What can hang from each mark
J_556: J_765 J_812
J_82: J_556 J_933
J_812: J_765 J_933
J_933: J_82 J_502 J_812
J_765: J_556 J_812 J_933

Each row was made from one small tree. The marks that hang from a mark follow it in brackets, in the order of their numbers. Every link used is in the known rows. Write each row's tree.
Known rows
J_812{J_765{J_556 J_933{J_82 J_502}}}: [  3 -29 -20   6  20  27   2  -7  -6  15   7  33  14  11  -7  -6  -3  -6
  10  21  -2   4 -21  11 -16  12 -19 -15  -5 -16 -41 -17 -54 -21 -26  12
   0  21  25  19 -13  -1   5 -14 -19   0  28  38  11 -30   5   8  25   0]
J_933{J_502 J_812}: [  7 -22 -16  14  19   7 -10 -23  11  20   2  47 -10   4   3   2  10  -5
 -12  10  11  -1 -18   8 -10  -2 -24  29 -11  17 -32   6 -19 -16   2  16
 -10  -3   2  35 -20   4  12  -1 -13   5  13  23  -5  -9   3 -14  15   8]
J_556{J_765{J_933{J_82 J_502}} J_812}: [  3 -33 -16   0  25  51   2  -4 -17  16   6  43 -23  -7 -22   0   0  -9
   4  47 -17 -24 -19  16 -16  12 -11 -26  -9 -16 -25  -6 -25 -29 -30  11
  16  18  51  22 -10   1  -3 -18 -13  17  27  39   1 -26   0  -8   8  -1]
J_556{J_812{J_765 J_933}}: [  3 -30  -3 -16  24  35  -6  -6 -23   5   7  11 -18  15 -14  -8   0  -3
 -31  14  15 -14 -14  11  -6  30 -11 -26  -8 -32 -30 -19 -47 -23 -22  11
  15  29  24  20   6  -1   4 -12 -18  25  17  37 -12  -9  -7  -8  33  -5]
J_556{J_765 J_812{J_933{J_82 J_502}}}: [ -3 -31 -17 -10  24  53   3  -4 -18  18   6  26 -17   5 -26  -2  -3  -7
   4  42  -7 -19 -22  11  -7  14 -16 -32  -1  -9 -29  -3 -19 -35 -25  11
  23  20  51  31  -3  -5  -5 -18 -11  18  27  37  -5 -21   4  -7  23  -2]
J_812{J_765{J_933{J_502}}}: [ 23 -34 -13   1  27  22  -5 -11 -12  15  -2  29  -9   0  -4  -7  -1  -8
 -28  33  14  -4 -14  14 -15  12 -18  11 -10 -10 -25   2 -42 -18 -13  18
  -6  11  22  22 -10  -1   3 -11 -16  25  21  32 -13 -15  -4  -9  16   0]
J_812{J_765{J_556 J_933{J_82}}}: [ -5 -22 -12  12  10  23   4  -5  -9  14  14  16  -1  12  -8 -10   5  -5
  16  -3  -1   1 -14  16 -15  20 -14 -23  -2 -32 -45 -23 -60 -17 -25  14
   3  34  16  15  -9   5  15 -15 -24  -8  22  44  17 -31   4   7  22  -1]
J_765{J_556 J_812}: [ -7 -29 -18  21  13  38   4 -11 -21 -10   5  41   7  15  -2 -11   3  -2
 -10 -11  16   6 -29   6 -24  26 -20 -16   0 -25 -40 -37 -26 -19  -9  10
   6  33   3  25 -16   4  15   0 -21  -4  15  48  12 -32   7   9  23   3]
J_765{J_556}: [ -2 -22 -17  22   9  20   1 -11  -5   0   4  38   3   8  -7  -6   4  -2
 -11 -11   9   8 -26   6 -17  16 -20  -6  -4 -11 -38 -11 -17 -16   3  10
   1  24  -4  31 -16   6  13   0 -18  -5  21  40  14 -24   9   6  16   3]
J_933{J_82 J_502 J_812{J_765}}: [ -5 -22 -19   2  21  11  -5 -15   8  27  12  34  -6  13   1   2  12  -5
  39  30   4   4 -16   9  -9   2 -20  13  -9  -2 -50  -9 -41 -14 -17  17
   2  14  11  31  -9   0  16 -11 -18  -9  16  26   2  -9  -4  -5  28   5]
J_82{J_556{J_812{J_765}}}: [ 10 -26  -5   5  31  25   0  -1 -18 -17  10  28 -21  -1 -24   2   9 -10
  -2  31   7 -12 -15   4  -6  31  -3 -42 -15 -37 -36  -6 -21  -3 -11   3
  15  39  16  30  22   4  -2 -14 -18  -3  20  42  -9  -9 -17  -5  28  -3]
J_765{J_556 J_812{J_933{J_82 J_502}}}: [ -6 -28 -21   6  13  39   7 -10 -16  13   5  25  14  20  -8 -12  -5  -1
  -7   9   6   2 -30  11 -17  11 -27 -17   6 -11 -48 -26 -42 -34 -24  13
  12  22  31  31 -19  -4   6  -7 -18   0  24  39  12 -37  20  20  35   3]
J_556{J_765 J_812{J_933{J_502}}}: [  7 -39 -15 -11  29  54  -4  -8 -27   9   0  37 -17   6 -21  -3  -4  -7
 -34  35   4 -23 -23   8  -6  21 -15 -27  -4 -14 -17   2 -13 -32 -18  10
  12  15  46  30  -6  -4 -11 -10  -9  34  23  37 -16 -16   1 -16  22  -3]
J_812{J_765{J_556}}: [ -6 -31 -20  11  16  26   1  -9 -13  -4   6  32  11  19  -3  -7   6  -4
   1  -5  14   7 -23   4 -14  26 -16 -20  -4 -29 -40 -21 -33 -13 -10  11
   2  34  -2  24  -7   4  11  -4 -20  -1  22  43   2 -21  -2   4  25   1]
J_933{J_82{J_556} J_502 J_812}: [  0  -7  -9  28  19  -5  -2 -15  19  16  11  28 -18  -8 -14   5  11  -7
  29  29 -15   3 -15  11  -7  -5 -20   2 -11  20 -45  14 -17  -8  -5   8
   2   7  13  45   2   3   3 -11 -15 -22  15  23  10  -8   3  -4  23   8]
J_812{J_765{J_556} J_933}: [ -2 -29 -10   2  13  29  -3  -8 -16   8   7  13   7  24  -6 -15  -1  -2
 -17 -15  16   1 -19  10 -10  26 -19 -22  -1 -26 -38 -16 -46 -21 -15  12
   1  29   7  21  -5  -3   8  -7 -20  11  20  39   1 -19   5   3  35  -3]
J_812{J_765{J_933{J_82 J_502}}}: [ 10 -27 -16   2  23  21  -2  -9  -6  26   5  25 -14   0  -6  -4  -2  -7
   6  40   2  -3 -15  18 -13   4 -17   7  -7  -6 -37  -1 -48 -19 -22  18
   3  12  28  20  -9   0   8 -17 -18   8  22  32   1 -21   0  -1  20  -1]
J_82{J_933{J_502 J_812{J_765{J_556}}}}: [ -5 -42 -28   7  26   9  -8 -20   0  20  11  62  31  32   8  -8   6  -2
 -20  -1  34  21 -31   1 -13   3 -26  11  -8  -3 -40 -22 -35 -25 -13  19
 -13  20   4  24 -27   2  13  -6 -15  15  17  17  -3  -8  10  -7  29   1]
J_812{J_933}: [  2 -19   2  11   9  11  -5 -13  -5  15   1   2 -24  -1 -11 -10  -4   0
 -31  -2   7  -3 -13  18  -8   6 -21   6  -1   3 -25   6 -32 -26  -1  13
   8   7   7  26  -8   3  13  -7 -15  12  14  35  -5 -10   9  -8  20   1]
J_765{J_556{J_812{J_933}}}: [ -3 -23  -9   1  13  38  -1  -8 -14   0   6  25  -2  17 -18 -11  -1  -1
 -39 -15   4 -11 -21   9 -12  27 -15 -36  -3 -22 -30 -15 -29 -28 -16   5
  14  29  18  27  -4   0   2  -6 -17  12  24  41   8 -26  10   3  27  -1]
J_812{J_765{J_556} J_933{J_502}}: [  6 -33 -21  -5  24  30  -1 -10 -17   7   1  27  19  23  -6 -11  -5  -3
 -29   9  22   5 -26   4  -7  19 -21 -14  -3 -18 -37  -7 -39 -25 -15  14
  -4  16  17  30 -11  -7   1  -6 -15  20  26  37  -7 -20   9   3  36  -2]
J_556{J_812{J_765 J_933{J_82 J_502}}}: [ -1 -31 -16 -22  27  43  -2  -5 -15  17   7  20 -10  12 -19  -4  -3  -5
   4  40  10  -7 -21   9  -5  16 -15 -19  -5 -17 -40  -9 -41 -31 -33  12
  18  23  39  28   3 -10   1 -19 -16  17  26  34  -8 -17  -1   1  33  -5]

Write each row's tree
[ -3 -41  -8  25  29  22   3  -7 -29  -9  12  35 -18   0 -17  -2   1  -6
 -26  33  18   0 -27  13 -15  19 -14 -30  -2 -19 -27 -16 -12 -23 -13  12
  13  37  28  24   0  12   4 -11 -14   7  12  40 -11 -19   3 -11  24  -1]
J_82{J_556{J_765{J_812}} J_933}
[  2 -14 -11  13  26   1  -2 -10   9  10  13  27 -13   3 -11   4  10  -8
  37  34   0   5 -17   7  -5   5 -18  -8 -14  -3 -49   5 -36  -2 -16  10
  -3  17  13  35  10   0   7 -16 -18 -18  17  29   0  -8  -8  -4  27   5]
J_933{J_82{J_556} J_502 J_812{J_765}}
[ 13 -18  -5  16  25  19   2  -3   0   6   5  30 -25 -17 -28   3  -1 -12
 -12  47 -14 -15 -20  15 -14   3 -10 -23 -14  -6 -28   8 -23 -19 -18   3
  19  18  42  36  12   4  -8 -21 -14   0  29  34   6 -24   0  -2  15   2]
J_765{J_933{J_82{J_556{J_812}} J_502}}
[  1 -26 -18   9  30  39   8  -3 -16  -6   9  44 -23 -12 -36  11   7 -13
  22  67 -18 -16 -27   6 -11  16  -8 -50 -11 -16 -33   6   1 -14 -18   3
  20  28  45  42  17  -1 -12 -18 -12  -6  29  41  -4 -24  -9  -7  20   2]
J_933{J_82{J_556{J_765 J_812}} J_502}
[  8 -17   8   9  21  19  -3  -5  -9  -5   6   4 -30  -6 -29  -4  -1  -7
 -40  11   0 -12 -14  13  -3  22 -11 -31  -9 -16 -26   8 -26 -20  -6   2
  16  26  25  37  20   2  -6 -12 -15  10  18  38  -6 -12   1  -6  28  -1]
J_82{J_556{J_812{J_933}}}
[ 11  -5   4  28  17  -7  -5 -13  16  23   8  21 -24 -13 -13  -1   5 -10
   2  17 -19  -4  -8  20 -10  -7 -19   8 -13  11 -37  18 -40 -11  -7  10
  -4   3  23  35  -3   5   1 -15 -16 -10  14  25  13 -15   5  -7  17   6]
J_765{J_933{J_82{J_556} J_502 J_812}}
[ 14 -31 -12   1  22  34  -3 -14 -20   9  -4  21  -9   7  -5 -10  -8  -2
 -36  22  25  -5 -21  12 -14  11 -26   6   1  -2 -30 -11 -30 -34  -7  15
   7   7  28  31 -15  -4   3  -3 -14  24  16  35 -11 -19  11   1  27   0]
J_765{J_812{J_933{J_502}}}
[ -8 -18  -3  -1  11  16  -1  -8  -6  23  10  -9 -16  11  -8 -10  -1   0
  19  16   6   0 -10  17  -5  11 -18  -3  -1 -11 -46 -12 -56 -24 -22  15
  14  23  17  20  -2  -3  16 -17 -21  -2  15  40   0 -13   0   1  31  -2]
J_812{J_765 J_933{J_82}}
[  3 -19 -14  11  25  19   4  -4   0  -1   6  39 -19 -13 -30   9   1  -9
  10  56  -9  -9 -26   7 -10   5 -11 -28 -13  -3 -39   8   0 -13 -15   0
  19  22  32  45  13   1  -7 -15 -13 -11  29  35   4 -18  -4   3  17   3]
J_933{J_82{J_556{J_812}} J_502}
[  4 -20  -5  13  22  24   5  -5 -11   9   7  11 -25 -10 -29   0  -4  -7
   9  44 -16 -12 -22  17  -5   6 -19 -31  -3  -1 -31  21 -14 -19 -17   8
  13  13  42  38   9  -5  -9 -17 -11  -2  24  38  -9 -17   5  -4  26   1]
J_812{J_933{J_82{J_556{J_765}} J_502}}
[ -3 -40 -21   5  29   4 -12 -21   2  25   9  51   5  19   9  -3   5  -2
 -25  18  32  19 -22   6  -6  -1 -24  34 -11   8 -32 -11 -31 -25  -9  22
  -8  12   6  23 -21   5  14 -10 -13  19  13  14 -13   1   6 -18  29   2]
J_82{J_933{J_502 J_812{J_765}}}
[ -7 -25 -20   0  16  40   5  -7  -7  14   6  35   7  17 -20  -8  -5  -2
 -10  13  -2  -6 -31   5 -11  11 -19 -30   0 -11 -40 -12 -26 -33 -26   5
  20  20  33  34  -9  -6  -3 -12 -14   8  30  37  14 -34  15  10  29   0]
J_765{J_556{J_812{J_933{J_82 J_502}}}}
[ -8 -21 -14  23   7  31   5  -6 -16   8  11  24  -2  11  -5 -14   1  -3
   8  -6  -8  -1 -21  19 -25  20 -19 -22   1 -28 -44 -37 -59 -24 -24  12
  13  30  23  17 -19   8  16  -9 -23 -10  18  48  27 -42  13  16  20   2]
J_765{J_556 J_812 J_933{J_82}}
[  8 -33 -16  26  30  -3  -2 -15   5   5   1  44  -6 -11 -12   3  -3  -6
 -42  44  26  12 -32   9  -9 -11 -19  16  -8  21 -25  17  11 -18   3  11
   3  10  16  35  -5   5  -3 -11  -9  12  21  20 -11  -8  11 -10  20   3]
J_82{J_556 J_933{J_502}}
[ -2 -12   5  11  15   9   1  -3  -5  10  13 -13 -25   2 -20  -4   0  -5
  20  25   1  -1  -9  19  -2  14 -14 -27  -5 -17 -46   2 -47 -10 -20   7
  18  26  24  29  20  -3   6 -20 -20 -14  18  41   0 -12  -5   4  37  -2]
J_812{J_765 J_933{J_82{J_556}}}
[ -2 -32  -5  21  25   9  -2  -6  -4  -5   9  37 -23  -6 -23   2   4  -6
 -41  28  15   3 -27   8 -10   9 -10 -17 -11  -4 -25   1   0 -21  -7   4
  11  29  16  31  10  11  -1 -14 -13   9  19  30  -6 -10   6 -11  19  -2]
J_82{J_556{J_812} J_933}
[ -1 -18 -10   7  12  19  -1 -14   4  30   1  15 -15   0 -13  -5  -5  -1
  -3  29   4   0 -19  16  -6  -6 -26  13  -1  15 -36   9 -24 -29 -12  15
  13   1  26  32 -13  -4   7 -13 -14   6  22  30   0 -17  15   4  20   2]
J_812{J_933{J_82 J_502}}
[  1 -46 -20   9  39  30   1  -6 -17  -6   7  61  -7  -8 -25   6   2 -11
 -37  59  16  -3 -37   4  -6  11 -10 -25 -10  -4 -17   7  15 -23 -13   7
   9  25  40  35   4   4 -14 -16  -6  24  25  28 -19 -12   2 -19  20  -2]
J_82{J_556{J_765 J_812} J_933{J_502}}
[ 19 -22   2  23  30   9  -7 -12  -4  12   7  28 -26 -11 -18   0   4 -12
 -27  19 -16 -20  -5  17  -9  12 -17 -14 -16   0 -19  19 -26 -11  -5  12
  -8   8  33  33  -4   6  -7 -10 -12   8  11  33  -8 -12  -2 -25  13   4]
J_82{J_556{J_765{J_933{J_502 J_812}}}}
[ -4 -12  -4  18  17  17   4  -1   2  -5  12  19 -27  -9 -28   5   8  -7
  23  34 -16 -11 -20  11 -11  12  -8 -37 -11 -13 -40  -2 -11 -10 -15   0
  24  34  22  37  17   6   0 -18 -17 -21  24  39   9 -21  -1   2  19   2]
J_933{J_82{J_556{J_812}}}
[  5 -26 -18   1  33  25   4   1 -11  -4   9  37 -11   1 -27   7   3 -10
  24  62  -3  -6 -25   3  -8  18  -8 -36 -14 -20 -43  -2 -19  -9 -25   2
  21  33  32  39  23  -5  -7 -20 -16  -8  29  36  -5 -15 -12   0  28   0]
J_933{J_82{J_556{J_812{J_765}}} J_502}
[  9 -33  -3  -5  24  34  -8  -5 -20   5   7  24 -24   3 -12  -6   2  -7
 -25  15   8 -16  -8  16 -11  33  -7 -16 -14 -36 -23 -17 -54 -19 -21  10
   9  32  26  15   1   4   6 -15 -20  23  19  39  -5 -15 -10 -12  17  -6]
J_556{J_812{J_765{J_933}}}
[  5 -11   7  18  18  17   1   0  -2   3  12  13 -39 -16 -28   0   2 -10
   1  26 -18 -14  -9  19 -12  10  -6 -35 -12 -19 -32   1 -35 -15 -19   2
  21  28  33  28  15   8  -2 -22 -18 -11  25  41  14 -23   0  -2  13   0]
J_765{J_933{J_82{J_556{J_812}}}}
[-11 -21 -11   1   8  25   4  -5  -7  15  13   5   3  24  -9 -14   1   0
  13  -4   2   5 -17  12  -9  20 -20 -31   3 -27 -49 -21 -56 -20 -25  13
  10  32  15  21  -3  -3  13 -13 -22  -5  24  43   9 -25   8  13  37  -2]
J_812{J_765{J_556} J_933{J_82}}
[-11 -22 -27   8  18  21   1 -13   4  18  15  42  18  27   0  -1  11  -3
  44   6  -2  13 -25   3 -14   9 -22 -11  -7 -13 -54 -19 -46 -16 -19  15
  -8  22   5  30 -14  -4  13  -8 -21 -13  23  27  11 -19   1   3  30   7]
J_933{J_82 J_502 J_812{J_765{J_556}}}
[ -8 -25  -4 -15  15  37  -1  -3 -12  16  13   7 -23  15 -16  -7   2  -3
  14  22   3  -8 -14  13  -3  22 -12 -36  -4 -28 -42 -19 -51 -25 -34   9
  24  32  29  21   9  -3   7 -19 -20   3  21  42  -1 -19  -3   0  30  -5]
J_556{J_812{J_765 J_933{J_82}}}
[  9 -35  -5  15  21  44  -1  -9 -38   2   4  23 -26  -4  -9 -10   0  -7
 -20  18  -3 -20 -12  21 -23  30 -14 -21  -3 -27 -21 -26 -49 -24 -13  15
   7  28  35  13 -14  10   8  -8 -17  18  11  50  -3 -27  -1 -10  13  -1]
J_556{J_765{J_812 J_933}}
[ 18 -38 -11 -12  34  34  -7  -7 -20   9  -1  45 -12   4 -11  -4  -2 -10
 -38  35  11 -16 -17  10 -13  20 -10  -8 -15 -23 -22 -10 -39 -22 -23  12
   4  19  33  20  -7  -2  -1 -15 -17  32  22  35 -12 -20  -8 -10  20  -3]
J_556{J_812{J_765{J_933{J_502}}}}
